Each row comes from the steps of one path. Every step used is in the known rows, and no mark comes twice. Write the path behind each row, first mark first.
Known rows
B, C: [-16.6  -2.3  -5.8  -5.9  -7.3  -8.1  -0.6   1.0   9.1   5.4  19.8  18.5
 -13.1   1.4 -13.7  -3.1  -2.8   5.8  -5.9  15.3  -1.5  -5.6   8.4   4.2
 -26.4 -23.7 -35.1   3.8]
V, T, E, C, B: [ -8.7  -0.2  -3.3   2.6  -3.8  -1.1 -15.6 -29.2   9.9  -3.9   1.8   6.2
  -0.5  17.0 -11.0  -8.4  -8.2   5.8   9.7   9.8   1.6  -5.5  10.0   1.3
   8.4  -1.7  74.1  -3.0]
U, T, E, C: [-10.7  -3.5 -11.0  -4.7  -4.0  -6.5 -10.2 -37.5  10.5   0.3  -2.3  -1.1
  -1.3   6.7 -12.2   1.7  11.8  -3.4  18.7  23.1   3.1  -4.4   9.9  -1.3
 -22.6  -1.9  74.4  -0.3]
U, T, E, C, V: [-11.0  -0.1 -14.9 -19.3  -8.0  -3.6  27.6 -33.6   8.4   0.6   2.6  -9.0
  -4.9   9.0 -11.6   2.0  15.6  -1.7  11.5  24.7   1.4   0.0   7.4  -2.6
 -32.1  -7.5  76.6   0.0]
X, C, V, T, U: [-19.0  25.7  -5.4 -13.6 -15.2  -4.8  36.4   0.2  -3.7 -20.4   4.1  -2.7
   5.0  -1.5   1.3   0.7   6.6   5.2 -28.3  19.3   1.1   7.4  -4.5  13.3
 -16.5  -6.9  47.9   1.8]
A, C: [-24.7  -1.0  -7.9   1.8 -17.7  -5.0 -13.1   1.9   4.5   6.1  14.0  17.8
 -15.8  -1.6 -25.1  -2.3  -9.0   5.3  -5.6  13.5   0.2 -27.4  13.0   5.0
 -19.8   3.2 -10.1   4.6]
C, B, T: [ -9.3   2.6  -2.8  -2.0  -3.9   7.0  -7.9  14.8   8.1  -0.6  10.6  11.2
  -7.2  15.7  -9.1  -7.8  -7.2   6.2  -3.5   5.8  -4.1   1.7  11.1   4.0
  -0.2   8.6 -76.0   4.7]
T, E: [-20.7  -0.4 -10.2  -0.8  -1.9 -13.1   0.1 -17.6   6.3   1.9   9.0  15.9
 -12.1  13.8 -14.2  -5.3   0.3   1.9   2.1  14.1   0.9  -0.4   9.8   6.1
 -11.2  -1.1  19.0   5.3]
B, C, V: [-16.9   0.5  -9.1 -21.6 -10.4  -6.3  32.3   4.2   6.6   6.1  24.4  11.0
 -15.7   6.1 -15.3  -3.0  -0.2   7.3 -13.5  16.7  -1.5  -1.4   7.7   3.2
 -36.7 -30.0 -34.3   4.7]
C, V, T, U: [-20.7   5.9 -12.8 -10.5  -9.1  -4.5  41.7  13.0   4.7 -21.9  -1.2  -2.0
   0.4  15.4   1.7   0.6  11.4   7.4 -26.0  12.5  -0.1   8.6   3.1   4.5
 -24.1  -6.8  49.9   3.1]
X, C, B: [-22.2  21.9   6.2  -2.8 -10.7  -6.7 -10.7   2.1  -1.3  -0.7  15.5   8.9
  -6.3   4.0 -10.8 -10.6 -16.6   4.5  -4.5  10.6  -1.6   1.7   4.1  12.7
  13.7   3.6 -20.1   3.8]
E, C, V, T, B: [  4.4   1.2 -10.4  -9.2  -9.1   2.7  31.5  -3.6   6.0 -19.4 -11.3  13.0
 -12.6  11.2 -16.2  -2.4  -3.2   6.0  -9.4  15.2  -0.1  -1.0   6.7  -2.0
 -16.2  -3.8  64.4  -2.5]
E, T, X: [-10.5   0.4  -7.3  -1.4  -0.7   8.7   8.5  -2.1  -1.4   1.8  -4.1  18.0
 -21.1   6.7  -2.1  -3.6   4.9   4.4  -4.2  16.1  -9.1   1.4  10.1  -2.5
   1.9   1.2  45.1  13.7]
C, A: [-24.8   2.8 -19.3   0.7  -7.0  -8.5   8.2   5.9   5.0  -0.3  10.9  11.0
 -20.3  18.2  -6.0  -3.6  13.9   4.5  -3.2  11.4  -3.9  -0.4  28.3   2.6
 -17.3  18.7   2.0  -0.1]
X, T: [-17.9   6.0  -3.4  -0.2  -4.6  10.8   8.7  17.6   1.8  19.7   5.1  20.8
 -16.3  13.9  -4.7  -1.3   5.0  13.5  -7.4  18.2  -4.3  -1.5   6.5   6.4
 -24.5   2.5 -22.4   5.1]
C, V: [-24.4   3.2 -11.1 -14.6  -8.5  -5.1  40.1  14.3   3.9   2.3  10.5  12.2
 -20.6  19.1 -10.5  -3.4   3.0   6.2 -13.9  17.3  -4.1   7.1   7.5   2.6
 -26.9  -6.6 -11.7   5.7]
A, T, B: [  0.7   3.1  -5.3  -2.1 -11.9   6.9 -39.5  14.2   6.3 -10.1  -6.3  23.5
 -10.5  18.1 -32.7  -8.3  -8.9   7.6  -6.2   5.3   1.0  12.3  15.1   0.7
   3.0  -0.1   2.5   1.4]
U, T, E: [-16.0   0.4 -11.8  -3.8  -1.0  -1.4   0.3 -20.1   8.2  -0.7   8.4   5.5
  -5.3   8.1  -8.9  -0.1  14.5  -4.4   3.7  19.5   2.5  -2.3   7.4   2.5
 -18.3   0.6  71.1   5.8]
T, X: [-23.2   1.1  -7.7   1.4  -3.7  -3.9  11.5   9.4  -2.9 -13.8  -2.6  19.9
 -15.7  12.6  -2.8  -4.9  -0.9   3.3  -5.3  14.0  -6.2   0.6   9.0  -5.0
  -4.5  -2.6  36.3   3.7]
V, T, B, C, A: [  6.7   2.5 -17.7  -0.7  -6.3   0.8  -2.2  -4.2   8.9 -20.2  13.3  18.5
 -12.4   1.6 -14.2  -2.5   8.0   5.1 -13.6   5.7   0.6 -12.0  24.7   1.7
 -13.0  -3.2  49.1  -3.5]
U, T: [-18.8   0.4 -10.2  -2.1  -3.2   6.3   8.3   8.4   6.9   0.3   5.6   9.3
 -12.4   9.5  -4.7   1.9  14.0  -1.8  -4.9  20.6  -0.8  -1.8   6.1   0.9
 -22.9   0.7  41.4   5.0]
C, B, T, V: [-16.7   5.1  -2.6  17.5  -6.7   8.9  28.8  26.8   5.6  -6.6  18.6  10.6
  -5.6  14.7  -3.7  -7.7  -2.6   3.2  -0.1   6.2  -4.9   2.2  13.0   4.7
  -0.6   3.1 -65.1   5.3]
A, T, B, C: [  8.6   1.6  -2.9  -9.2 -11.8   5.9 -46.4   3.8   9.2  -7.1   7.7  23.0
  -6.5   5.8 -36.2  -6.6 -11.3   8.0  -4.9   6.0   2.1   5.2  15.0   1.6
  -6.7 -24.3 -22.8   0.4]
V, T: [-19.5   1.5  -7.4   6.9  -3.6  10.7  13.3  11.4   4.3   0.0   4.0  23.7
 -19.1  15.3  -3.3  -2.4   6.3   5.2 -18.5  18.0  -0.3  -2.3   4.4   4.1
 -13.8  -1.0  44.0   2.9]
B, C, A, T, U: [-10.2   4.0 -17.2 -10.1 -16.7  -8.0 -44.9  -0.6   9.6 -11.3  12.0  -6.7
   9.7  11.0 -20.9  -2.8  15.1  10.3  -3.7   4.0   0.3  10.8  33.2   2.7
 -20.2 -10.9 -22.3  -7.1]
V, T, U: [-18.9   3.4 -10.3   4.7  -5.0  -5.3   7.0   9.9   7.1 -21.9  -6.2   5.0
   4.6  12.3   3.2   0.5   7.6   5.8 -18.8  10.7   1.7   3.6   5.2   5.5
 -14.1  -1.3  47.5   2.8]

Write each row's path
[  7.4   0.3  -6.1  -0.4  -3.7   2.5  -2.3   0.7   8.6 -18.0   7.7  26.3
  -9.8  -1.8 -17.6  -2.7  -6.6   5.0 -16.4   9.0   2.3 -11.8   5.6   2.8
 -11.3 -19.9  37.3   2.0] : V, T, B, C
[-22.4  24.8  -3.0 -17.2 -11.6  -4.0  41.1  -0.9 -13.0 -12.0   8.1  12.1
 -14.2   0.4  -6.4  -5.1  -0.9   2.3 -15.3  22.4  -5.2   5.9  -0.4   3.1
  -6.6  -6.4  32.1   3.4] : T, X, C, V
[-11.3   1.1 -11.4  -1.7  -5.9 -10.1  -0.1   9.7   8.5 -18.7  -5.3   0.5
   7.2   8.4  -1.1   1.5   6.2   5.0  -7.7   9.7  -1.7   7.2   9.4   6.1
 -24.0   5.5 -65.3   3.7] : B, T, U
[ -3.3  -0.1  -2.1  -1.2  -5.8   3.9 -10.5  -3.9   2.3 -16.3  -7.9   4.9
   0.5  10.1  -6.5  -6.9 -10.7   5.6  12.9   8.0  -8.4  -1.4  12.4  -8.6
   6.8   1.3 -26.1  -3.9] : E, C, B, T, X
[-17.7  -1.4  -2.0  -1.1  -9.1 -10.8 -14.5  -1.8   9.3  -1.9   0.6   4.3
  -6.1  17.1 -10.9  -8.8 -16.3   7.0  13.1   8.3  -3.0  -0.6  13.7  -0.6
   0.6   0.4 -13.3  -1.6] : E, C, B
[-25.6   6.6  -3.7  18.9 -14.8  16.6   3.8  26.6   1.3   6.2  11.3  20.7
 -13.3  21.0 -18.8  -6.7   6.1   5.0  -4.0  15.2  -0.8  14.0  15.7   2.5
  -9.3  -9.8  -2.8   2.3] : A, T, V
[ -4.0  -0.5  -2.5  -1.5  -8.2   2.0 -15.6  -3.0  11.0  -0.1   0.6   5.0
  -2.7  14.4 -11.7  -6.4 -10.0   7.3  12.0   9.5  -4.6  -0.3  13.1   0.1
  -5.3   5.4 -72.2  -2.0] : E, C, B, T
[-16.7   4.2  -2.4  18.3 -20.4   9.2  10.8  18.1   3.7  -2.1  26.1   9.3
  -3.6  -0.6 -21.2  -5.4 -11.0   3.5   1.5   3.3  -2.8 -25.2  17.3   5.5
  -4.9   4.7 -65.3   4.5] : A, C, B, T, V
[-23.9  23.5  -3.1 -17.0 -15.5  -3.5  35.8   1.5  -4.9   5.2  15.6  10.5
 -16.4   2.4 -10.9  -4.3  -0.7   3.8 -16.0  23.3  -2.4   5.7   0.2  11.9
 -18.6  -4.6 -13.1   4.3] : X, C, V
[ -1.2   2.2  -7.7   6.1  -3.4   4.2   3.9  10.3   5.5 -20.8  -5.8  27.6
 -13.0  10.6 -12.0  -3.3  -4.6   3.4 -16.9   9.5   1.2  -3.5   5.3   2.9
  -2.7   3.3  61.1   3.9] : V, T, B
[-10.1   3.1  -5.3  -4.1  -5.1 -11.3 -11.1  13.5  10.5 -23.6   0.0  -8.2
  13.3  12.4  -1.5  -4.4  -7.6   7.1  -3.4  -1.4  -2.7   7.8  11.3   5.5
  -1.7   7.4 -72.1   3.9] : C, B, T, U
[-11.0   2.4  -1.4  17.8 -10.1   4.2  20.4  10.2   7.3  -5.0   7.9   3.1
  -1.5  13.0  -6.3  -6.1  -5.9   3.9  15.5   9.5  -4.7  -1.0  14.9   0.4
  -5.8   0.2 -62.3  -0.7] : E, C, B, T, V
[-10.2  -1.3  -8.5   5.0  -5.2  -0.1  -2.8 -33.7   7.9   1.0  -2.9  15.0
  -9.1  10.9 -12.5  -2.5   4.5   3.5   5.6  21.2   2.5  -6.4   7.2   2.2
 -13.2  -4.6  79.6  -2.0] : V, T, E, C
[-16.1   1.9  -9.8   4.8  -1.2   4.1   7.2 -17.2   5.4   0.4   6.9  22.1
 -12.5  13.2 -10.7  -3.3   7.3   3.0  -9.7  17.4   2.0  -3.1   6.0   6.3
  -9.0  -1.7  76.4   3.7] : V, T, E
[-20.4   4.0 -11.1  -7.6 -20.2  13.9  27.4   4.9   1.5   4.2  17.8  17.2
 -18.0   2.3 -22.2  -1.5   2.2   7.3 -25.0  18.0   0.1 -26.6   6.8   3.6
 -27.6  -4.0  45.1   3.0] : A, C, V, T
[-17.6  25.8  -8.8  -3.6 -20.0  12.1 -38.0  -3.4  -4.5  10.5  13.8  11.5
 -12.0   9.2 -23.7  -6.7  12.5   6.8  -6.2  16.7  -0.4  11.6  25.3   9.9
  -1.9  15.5  -6.5  -5.3] : X, C, A, T
[-22.0  23.1 -11.7  -0.7 -12.3  -6.3   6.3  -8.4 -11.6 -14.1   7.8  10.3
 -13.2   0.3  -3.0  -5.2   9.5   1.0  -4.6  17.1  -6.3  -0.5  20.2   3.1
   1.6  16.8  45.5  -2.7] : T, X, C, A
[-15.5  23.5   3.0  -3.7 -16.9  14.7 -33.2  -0.3 -11.9  -2.3   0.3  21.0
  -8.1   4.3 -20.1  -7.5  -2.6   4.7  -8.8  20.0  -2.5  13.2   5.8   2.4
  11.5  -7.2  30.2  -1.2] : A, T, X, C
[ -8.9  25.5  -4.3 -17.4 -10.5   9.7  40.5  -1.3 -12.1  -9.7   7.6  12.4
 -11.2  -4.6  -6.0  -2.6   4.4   2.3 -15.7  21.8  -6.6   6.2  -0.6   3.6
 -13.4  -2.6 -26.9   2.6] : B, T, X, C, V
[-26.5   3.3  -9.4  17.9  -5.7   6.4  43.9  19.4   3.5  -4.8  13.0   7.9
  -9.5   9.7   0.1   1.3  17.9  -5.2  -1.6  21.5  -1.2  -0.6   7.9   1.3
 -22.5  -4.2  52.8   5.3] : U, T, V
[ -1.4   4.4 -11.5  -8.3 -19.3   8.4  21.7   5.1   2.7 -17.0   7.6  19.6
 -16.7  -1.6 -29.9  -2.4  -8.8   5.6 -22.9   9.4   2.1 -27.7   8.6   2.8
 -14.4   1.4  62.5   3.0] : A, C, V, T, B
[ -9.3   2.5  -5.9  -2.8 -20.0 -11.0 -30.8   4.0   9.7 -19.7   8.8  -8.6
  16.1  -2.1 -17.8  -2.4 -15.0   8.1  -2.5  -3.5  -1.0 -20.4  16.0   6.5
  -4.8  10.7 -72.1   2.8] : A, C, B, T, U
[-19.9   5.0 -14.9  18.0 -19.7   9.1  -6.0   5.8   3.1   4.4   6.8   5.5
 -11.0  21.9 -21.9  -4.1  16.9   6.3  15.1  14.7  -2.9  10.2  36.0  -2.7
 -15.3   4.4  11.0  -9.7] : E, C, A, T, V
[-14.4  25.5 -10.4  -6.0 -18.8   5.3 -44.5 -31.4  -3.4   9.9  17.1   9.4
  -7.1   8.6 -28.0  -7.4  13.4   4.5   2.3  15.1   3.2  11.1  26.1  12.3
   3.6  12.7  26.3  -4.8] : X, C, A, T, E
[  1.9   0.1 -17.7  -6.7  -9.5 -17.9  -7.3  -4.5   9.9 -18.4  15.2  12.0
 -11.0   2.1 -19.2  -3.8   1.2   4.7  -1.5   2.8  -1.2  -7.5  29.6   2.0
 -15.7  -2.2  -7.8  -1.8] : T, B, C, A
[ -3.1   0.0 -21.8  -1.7  -8.3  -5.4 -11.5 -39.1   8.6   1.8   3.5   2.1
  -7.5  10.8 -14.8  -2.0  17.8   2.9  19.7  15.5  -2.2  -2.5  30.8   1.3
 -23.6  19.7 -23.7  -6.6] : B, T, E, C, A
[ -9.1   2.1  -2.8  -0.8 -17.2  10.2 -21.2   3.7  -0.2 -12.9  10.7  11.5
  -4.3  -2.5 -21.4  -6.8 -15.0   5.6  -0.6   1.7  -6.2 -27.1  15.1  -3.2
   7.6   8.4 -31.5   1.7] : A, C, B, T, X
[ -3.5   0.3 -13.1 -17.6  -8.7  -3.1  23.2 -31.8   7.7   4.8   3.1   3.3
  -7.0   9.2 -16.5  -1.8   6.9   4.6   9.4  20.5  -1.6   2.6  10.8   1.0
 -33.1  -3.8 -37.0  -0.7] : B, T, E, C, V
[  0.7   6.5  -3.4  -0.2  -3.2   4.2   1.2  17.1   3.2  -1.7  -5.1  22.6
 -10.9  11.5 -12.1  -1.9  -6.3  12.5  -6.1   8.6  -2.4  -2.3   7.5   5.2
 -13.2   5.8  -6.8   6.0] : X, T, B
[-19.9   5.0 -11.6  -8.6  -8.5  11.3  49.0  13.1   2.2   0.2   8.8  17.5
 -22.1  17.6  -6.9  -2.5   9.9   6.5 -25.8  18.5  -1.6   2.6   3.5   2.4
 -23.5  -6.5  45.6   3.2] : C, V, T
[  7.3   4.1  -6.2 -24.4 -15.1   7.3  -9.5   7.6   7.7  -7.0  12.6  15.8
  -9.4   8.7 -37.0  -6.4  -8.0   9.8 -13.4   7.2   0.8  10.4  13.8   0.4
 -16.6 -30.3 -21.6   0.4] : A, T, B, C, V
[-17.2   6.9  -6.1  -1.9  -5.5  -7.2   2.5  17.3   4.1  -3.7  -5.6   1.3
   5.7  12.5   2.8   2.8   5.5  14.1  -7.5  10.9  -2.1   4.1   5.7   8.2
 -25.4   2.2 -19.4   4.8] : X, T, U
[-19.1   2.4  -7.1  18.3  -4.4   9.1  36.6  10.7   3.5  13.3  11.6  16.8
 -20.0   7.3  -2.0  -2.1   9.5   2.8  -1.8  18.1  -6.6   1.0  12.9   6.8
 -11.0   0.1   9.5  16.8] : E, T, V
[  0.8   1.6  -9.2 -22.4  -7.9 -13.7  28.4   4.4   8.4 -15.8  14.8  13.1
 -11.8   1.6 -21.1  -4.1 -10.0   5.9 -12.2   8.3  -1.0  -2.5   9.7   1.9
 -25.7 -25.6 -18.7   4.8] : T, B, C, V
[ 13.3  -0.2  -9.2 -24.4  -5.1  -0.8  23.6  -8.5   9.5   0.0  13.1  11.9
 -17.7  -3.4 -20.1  -2.4  -4.0   7.1 -10.8  10.4  -4.1  -1.8  10.7   3.9
 -18.1 -22.4  -9.4  14.6] : E, T, B, C, V
[-18.4   3.3  -8.0  19.6  -7.4   8.7  39.1  21.9   3.0  -0.5  13.4  19.0
 -12.0   9.6  -4.2  -1.4   9.7   1.2  -4.4  16.8  -3.8   1.2  10.7   5.2
 -24.0   1.5 -60.4   5.8] : B, T, V
[-17.4   7.2 -16.4  -0.9 -13.8  13.8 -27.3   9.3  -3.9  -8.2   1.1  14.2
 -14.2  23.8 -17.2  -7.4  16.3   7.1  -2.9   9.3  -6.0  11.9  32.7  -7.6
   2.2  10.0  43.3  -6.2] : C, A, T, X
[  0.0   5.9 -16.4  -1.7 -13.8   5.7 -38.1   9.1   5.7 -13.4  -0.8  15.7
 -14.0  21.3 -30.1  -7.1   5.6   7.1  -2.6   1.4  -0.6  11.8  33.6  -0.4
   1.7  18.2  14.0  -4.6] : C, A, T, B
[-14.7  -1.0  -3.7  -3.5  -4.1 -18.2 -20.7 -30.2   9.9  -1.5   3.4   0.3
  -0.8  17.5 -15.9  -9.4 -15.0   4.9  22.1   6.9  -0.5  -1.1  14.4   1.5
   6.1  -1.8  16.8  -1.3] : T, E, C, B
[ -8.2   3.7  -2.8  -1.4  -2.6   7.9   0.3  12.7   0.2 -17.1   2.5  11.3
  -5.4  13.0  -3.8  -8.9  -7.1   5.0  -1.7   3.3  -8.2   1.3  11.3  -4.9
  10.8   5.2 -28.5   2.9] : C, B, T, X
[ -2.8  -2.4 -10.5  -2.1  -5.2  -3.8 -12.6 -34.3   9.3   5.0  -2.1  10.5
  -3.6   7.6 -15.8  -2.0   3.9   3.0  16.5  19.3  -0.2  -2.1  12.2   2.1
 -22.5   3.1 -36.0  -1.2] : B, T, E, C
[ -1.9   4.5 -10.6  -9.4  -6.5   5.2  40.4  13.4   4.0 -20.1  -0.6  20.3
 -16.4  13.2 -13.3  -3.9  -1.3   5.6 -23.7  10.7   0.4   1.8   3.8   1.4
 -11.5  -2.0  60.2   4.1] : C, V, T, B
[-24.6   9.6  -3.0  19.4  -6.9  13.1  44.4  30.0  -2.8  14.3  12.7  18.8
 -15.0  13.8  -0.5  -0.5   8.4  10.5  -4.0  18.6  -4.6  -1.1   7.3   6.6
 -26.0  -2.4 -11.1   6.3] : X, T, V
[ -0.9  25.3  -3.2 -11.7 -13.1   7.1  34.5   0.2  -5.3 -19.2   4.3  18.5
 -14.4  -2.2 -13.5  -4.0  -4.5   2.8 -27.1  16.0   1.8   1.4  -3.4  10.9
  -3.7  -1.3  59.2   3.4] : X, C, V, T, B
[-17.0  23.2   0.1   4.6  -8.3  13.1  11.4  -2.9 -12.5 -13.3   1.3  23.4
 -11.7  -3.9  -0.6  -4.0   2.8   1.2 -20.1  23.5  -2.3  -2.2  -3.9   4.2
   6.9  -1.7  88.9   0.5] : V, T, X, C
[ -8.5  22.1   5.3  -4.1  -9.2   7.1 -11.8   2.0  -0.5   1.4  15.4  10.7
  -2.9  -0.1 -11.2  -8.0 -10.5   3.8  -5.9  11.7  -2.5   2.3   3.6  13.1
   7.2   9.8 -77.6   3.0] : X, C, B, T
